Known rows, with every step that occurs
Q L K W C: [ 0.10  0.37 -0.21  0.01  0.32  0.29 -0.24  0.04 -0.07 -0.31  0.31  0.10
  0.16 -0.29  0.01  0.13 -0.29  0.10  0.20 -0.12  0.10 -0.11 -0.04  0.04]
W K U C L: [-0.01  0.26 -0.22 -0.06  0.06 -0.07 -0.14 -0.11 -0.15 -0.10  0.28  0.13
  0.01 -0.14  0.10  0.27 -0.24  0.05  0.30 -0.09  0.09 -0.05 -0.07 -0.05]
Q L K U: [ 0.01  0.12 -0.41 -0.16 -0.07  0.11 -0.16 -0.02 -0.14 -0.47  0.26  0.10
  0.17 -0.33  0.04  0.25 -0.06  0.17  0.33 -0.19  0.05 -0.11 -0.16 -0.03]
L C W K U: [ 0.09  0.08 -0.12 -0.34 -0.06  0.07 -0.06 -0.06 -0.12 -0.21  0.39  0.05
  0.01 -0.16  0.06  0.31 -0.11  0.14  0.43 -0.16 -0.10 -0.01 -0.15 -0.05]
U E: [ 0.18 -0.05 -0.29 -0.12  0.11  0.20 -0.13  0.05 -0.14 -0.32  0.01 -0.14
  0.04 -0.31  0.12  0.27 -0.11  0.08  0.17  0.43 -0.18 -0.09 -0.08 -0.27]
E U C L: [-0.08  0.10 -0.17  0.20  0.18  0.07 -0.16 -0.03 -0.29  0.02  0.23  0.16
 -0.01 -0.19  0.05  0.19 -0.34  0.03  0.23  0.24 -0.17 -0.10  0.02  0.05]
K U C: [ 0.04  0.15 -0.19 -0.11  0.05  0.08 -0.09 -0.04 -0.19 -0.23  0.17  0.17
  0.05 -0.14  0.02  0.32 -0.13  0.08  0.11  0.00  0.04 -0.03 -0.12 -0.02]
U C: [ 0.01  0.15 -0.19 -0.02  0.07  0.14 -0.12  0.00 -0.21 -0.07  0.13  0.12
  0.04 -0.16  0.01  0.28 -0.27  0.04  0.18  0.07 -0.03  0.04 -0.05 -0.05]
Q L C W K U E: [ 0.09  0.03 -0.30 -0.40 -0.19 -0.05 -0.07  0.00 -0.11 -0.46  0.36 -0.03
  0.12 -0.22  0.11  0.23 -0.06  0.20  0.36 -0.20 -0.25 -0.09 -0.19 -0.22]
E U C: [ 0.01  0.14 -0.15  0.05  0.16  0.16 -0.09 -0.02 -0.24 -0.10  0.11  0.24
  0.03 -0.17 -0.01  0.22 -0.30  0.05  0.04  0.23 -0.10 -0.07 -0.03 -0.07]
E U: [ 0.08  0.02 -0.20  0.02  0.17  0.24 -0.09 -0.01 -0.23 -0.23  0.15  0.09
  0.01 -0.27  0.03  0.23 -0.19  0.09  0.21  0.34 -0.12 -0.11 -0.03 -0.11]
Q U C L K: [-0.02  0.16 -0.30  0.04  0.37  0.16 -0.29 -0.09 -0.22  0.04  0.19  0.12
 -0.02 -0.23  0.04  0.19 -0.34 -0.06  0.17  0.08  0.02 -0.06  0.07  0.17]
W C L K U: [ 0.08  0.15 -0.16  0.02  0.30  0.12 -0.25 -0.12 -0.10 -0.25  0.34 -0.04
 -0.01 -0.28  0.09  0.23 -0.14  0.09  0.37  0.16  0.04 -0.22 -0.05  0.15]
C L: [-0.01  0.01 -0.29  0.10  0.13  0.16 -0.18  0.00 -0.24 -0.08  0.30 -0.10
  0.00 -0.29  0.11  0.27 -0.20  0.05  0.56  0.25 -0.12 -0.02 -0.01  0.01]
Q U E L K W: [ 0.30  0.19 -0.35 -0.17  0.55  0.45 -0.26  0.05 -0.02 -0.22 -0.05 -0.04
  0.04 -0.35  0.13  0.20 -0.05  0.05 -0.08  0.23  0.05 -0.18 -0.05 -0.16]
Q L C W: [-0.08 -0.03 -0.25 -0.15 -0.14  0.11 -0.11  0.04 -0.28 -0.18  0.46 -0.01
  0.14 -0.22  0.01  0.25 -0.20  0.16  0.64 -0.20 -0.31  0.08 -0.10  0.05]
Q W: [ 0.06  0.13 -0.24 -0.04 -0.03  0.24 -0.10 -0.03 -0.07 -0.18  0.15 -0.07
  0.08 -0.29  0.09  0.32 -0.27  0.05  0.28  0.29 -0.13  0.08 -0.10 -0.30]
C W: [ 0.08  0.07 -0.16 -0.04 -0.05  0.28 -0.09  0.05 -0.13 -0.10  0.33 -0.06
  0.01 -0.22  0.04  0.31 -0.22  0.07  0.63  0.13 -0.16  0.12 -0.10 -0.04]
Q L K W: [ 0.06  0.30 -0.39 -0.01  0.10  0.28 -0.21  0.11 -0.12 -0.27  0.27  0.14
  0.19 -0.36  0.02  0.15 -0.26  0.10  0.25 -0.18  0.07 -0.05 -0.07 -0.01]
W K U E: [ 0.24  0.10 -0.29 -0.30  0.03  0.05 -0.08 -0.04 -0.03 -0.47  0.04 -0.06
  0.04 -0.26  0.15  0.28 -0.02  0.12  0.12  0.24  0.00 -0.15 -0.15 -0.38]
K U: [ 0.10  0.03 -0.24 -0.14  0.04  0.17 -0.07 -0.03 -0.18 -0.35  0.18  0.02
  0.03 -0.25  0.07  0.34 -0.02  0.13  0.31  0.14  0.00 -0.08 -0.12 -0.07]
U E L: [ 0.17 -0.04 -0.30 -0.13  0.17  0.24 -0.15  0.02 -0.11 -0.28 -0.05 -0.18
  0.05 -0.27  0.17  0.31  0.05  0.14  0.27  0.38 -0.14 -0.09 -0.14 -0.30]
Q U E L: [ 0.23 -0.07 -0.31 -0.19  0.42  0.31 -0.16 -0.03 -0.12 -0.28 -0.08 -0.17
  0.01 -0.25  0.15  0.30  0.09  0.09  0.18  0.40 -0.09 -0.11 -0.07 -0.24]

Rows
[ 0.15 -0.11 -0.18 -0.31  0.01  0.17 -0.11  0.00 -0.15 -0.29  0.20 -0.16
  0.03 -0.21  0.15  0.36  0.14  0.21  0.36  0.10 -0.31 -0.13 -0.23 -0.09] -> K U E L C W
[ 0.02  0.25 -0.14  0.13  0.22  0.20 -0.27 -0.11  0.00 -0.09  0.31 -0.15
  0.03 -0.32  0.12  0.21 -0.38  0.02  0.33  0.35 -0.11 -0.05 -0.02 -0.06] -> Q W C L K
[ 0.23  0.03 -0.35 -0.22  0.05  0.15 -0.17  0.00 -0.04 -0.48  0.05 -0.04
  0.05 -0.36  0.11  0.25 -0.02  0.11  0.00  0.26 -0.06 -0.22 -0.15 -0.18] -> L K U E
[-0.07  0.12 -0.24  0.03  0.07  0.00 -0.15 -0.05 -0.26 -0.11  0.30  0.10
  0.01 -0.18  0.08  0.31 -0.18  0.06  0.30  0.03 -0.04 -0.06 -0.07  0.10] -> K U C L
[ 0.20  0.38 -0.08  0.01  0.47  0.38 -0.24  0.03 -0.02 -0.17  0.22  0.06
  0.04 -0.29  0.01  0.16 -0.29  0.05  0.08  0.11  0.13 -0.14 -0.01  0.06] -> L K W C
[ 0.02  0.21 -0.11 -0.07 -0.10  0.15 -0.06  0.00 -0.13 -0.11  0.34  0.14
  0.03 -0.10  0.00  0.35 -0.20  0.08  0.38 -0.09 -0.07  0.07 -0.16  0.04] -> K U C W
[ 0.11  0.28 -0.08  0.18  0.48  0.29 -0.23  0.04 -0.15 -0.07  0.37 -0.07
 -0.02 -0.27  0.09  0.20 -0.30  0.03  0.37  0.19 -0.01 -0.10  0.04  0.14] -> K W C L
[ 0.21  0.01 -0.18 -0.40 -0.07  0.04 -0.07 -0.02 -0.08 -0.33  0.25 -0.09
  0.01 -0.21  0.12  0.27 -0.07  0.15  0.22  0.04 -0.24 -0.11 -0.17 -0.21] -> L C W K U E
[ 0.22  0.14 -0.22 -0.29 -0.03  0.17 -0.07 -0.04  0.06 -0.30  0.13 -0.14
  0.02 -0.18  0.19  0.36  0.05  0.17  0.46  0.09 -0.06 -0.05 -0.24 -0.34] -> C W K U E L
[ 0.31  0.29 -0.13 -0.07  0.51  0.41 -0.28  0.04  0.06 -0.24  0.02 -0.11
  0.06 -0.30  0.13  0.20 -0.10  0.11  0.00  0.27  0.04 -0.23 -0.09 -0.13] -> U E L K W C
[ 0.21  0.20 -0.29 -0.29  0.00  0.14 -0.08 -0.11  0.12 -0.42 -0.03 -0.15
  0.09 -0.25  0.23  0.36  0.01  0.16  0.12  0.26 -0.03 -0.07 -0.26 -0.60] -> Q W K U E L
[ 0.14  0.01 -0.17 -0.33  0.05  0.16 -0.13 -0.03 -0.05 -0.14  0.16 -0.18
  0.02 -0.18  0.16  0.29 -0.07  0.16  0.42  0.08 -0.24 -0.03 -0.15 -0.26] -> U E L C W K
[-0.01  0.37 -0.26  0.15  0.26  0.21 -0.29  0.07 -0.17  0.11  0.27  0.15
  0.03 -0.29  0.04  0.15 -0.45 -0.03  0.12 -0.10  0.02 -0.05  0.01  0.17] -> U C L K W
[ 0.00  0.37 -0.20  0.22  0.33  0.23 -0.26  0.04 -0.20  0.08  0.28  0.27
  0.01 -0.29  0.01  0.09 -0.46 -0.01  0.00  0.07 -0.05 -0.17  0.03  0.15] -> E U C L K W
[-0.09  0.28 -0.28 -0.10 -0.21  0.08 -0.14 -0.01 -0.10 -0.23  0.44  0.22
  0.17 -0.16 -0.02  0.25 -0.25  0.11  0.41 -0.39 -0.03  0.04 -0.18  0.08] -> Q L K U C W
[-0.04  0.10 -0.24 -0.25 -0.15  0.04 -0.10 -0.01 -0.16 -0.20  0.45  0.03
  0.12 -0.18  0.04  0.23 -0.24  0.16  0.60 -0.33 -0.18  0.10 -0.11 -0.10] -> Q L C W K
[ 0.02 -0.04 -0.12 -0.17  0.05  0.26 -0.13 -0.01 -0.20 -0.02  0.30 -0.09
  0.02 -0.16  0.08  0.33 -0.05  0.17  0.61 -0.03 -0.23  0.05 -0.13  0.03] -> E L C W
[ 0.23  0.14 -0.22 -0.27 -0.11  0.11 -0.05 -0.01  0.02 -0.37  0.21 -0.10
  0.02 -0.21  0.14  0.30 -0.10  0.11  0.35  0.14 -0.10 -0.04 -0.19 -0.32] -> C W K U E
[ 0.03 -0.04 -0.12 -0.15 -0.01  0.21 -0.11  0.02 -0.22 -0.06  0.37 -0.05
  0.00 -0.21  0.02  0.28 -0.20  0.11  0.52  0.03 -0.29  0.05 -0.08  0.06] -> L C W
[ 0.15 -0.16 -0.25 -0.26  0.20  0.18 -0.17  0.00 -0.22 -0.22  0.01 -0.17
  0.04 -0.26  0.15  0.28  0.06  0.18  0.16  0.27 -0.27 -0.15 -0.12 -0.18] -> U E L C
[ 0.05  0.15 -0.16  0.11  0.35  0.19 -0.29 -0.08 -0.10 -0.11  0.31 -0.10
 -0.03 -0.29  0.09  0.19 -0.27  0.05  0.43  0.26 -0.02 -0.14  0.02  0.14] -> W C L K
[ 0.21  0.32 -0.04  0.03  0.45  0.37 -0.15  0.05 -0.08 -0.17  0.24  0.02
  0.03 -0.23  0.03  0.22 -0.26  0.06  0.20  0.17  0.06 -0.06 -0.01  0.01] -> K W C
[ 0.15  0.17 -0.21 -0.02  0.18  0.11 -0.24 -0.11  0.05 -0.35  0.19 -0.20
  0.03 -0.35  0.19  0.22 -0.18  0.06  0.09  0.44 -0.18 -0.23 -0.10 -0.20] -> Q W C L K U E
[ 0.06  0.07 -0.10  0.13  0.36  0.17 -0.21 -0.06 -0.18 -0.12  0.33 -0.15
 -0.04 -0.23  0.10  0.25 -0.21  0.06  0.54  0.34 -0.08 -0.08  0.03  0.07] -> W C L
[ 0.08  0.29 -0.18 -0.21  0.04  0.01 -0.07 -0.10 -0.08 -0.21  0.16  0.22
  0.05 -0.10  0.04  0.32 -0.19  0.08  0.09 -0.10  0.18 -0.02 -0.12 -0.14] -> W K U C
[ 0.07  0.09 -0.12 -0.26 -0.02  0.13 -0.09 -0.03 -0.12 -0.06  0.36 -0.01
  0.00 -0.17  0.05  0.26 -0.25  0.09  0.48 -0.07 -0.16  0.08 -0.07 -0.10] -> L C W K
[ 0.02  0.23 -0.22 -0.15  0.13  0.16 -0.18 -0.09 -0.07 -0.17  0.08  0.18
  0.07 -0.16  0.05  0.33 -0.04  0.14  0.10 -0.13  0.14 -0.10 -0.18  0.02] -> E L K U C
[ 0.02  0.26 -0.16 -0.13 -0.02  0.21 -0.16 -0.07 -0.04 -0.05  0.25  0.15
  0.05 -0.11  0.04  0.35 -0.10  0.12  0.39 -0.21  0.04  0.01 -0.21  0.07] -> E L K U C W
[ 0.09  0.10 -0.29 -0.09  0.18  0.32 -0.22 -0.05 -0.08 -0.16  0.08 -0.02
  0.06 -0.28  0.10  0.30 -0.06  0.13  0.39  0.10  0.05 -0.05 -0.11 -0.07] -> E L K
[ 0.22 -0.03 -0.25 -0.44  0.16  0.04 -0.12 -0.10 -0.08 -0.39  0.01 -0.09
  0.04 -0.22  0.19  0.32  0.15  0.23  0.07  0.08 -0.07 -0.21 -0.18 -0.29] -> W K U E L C
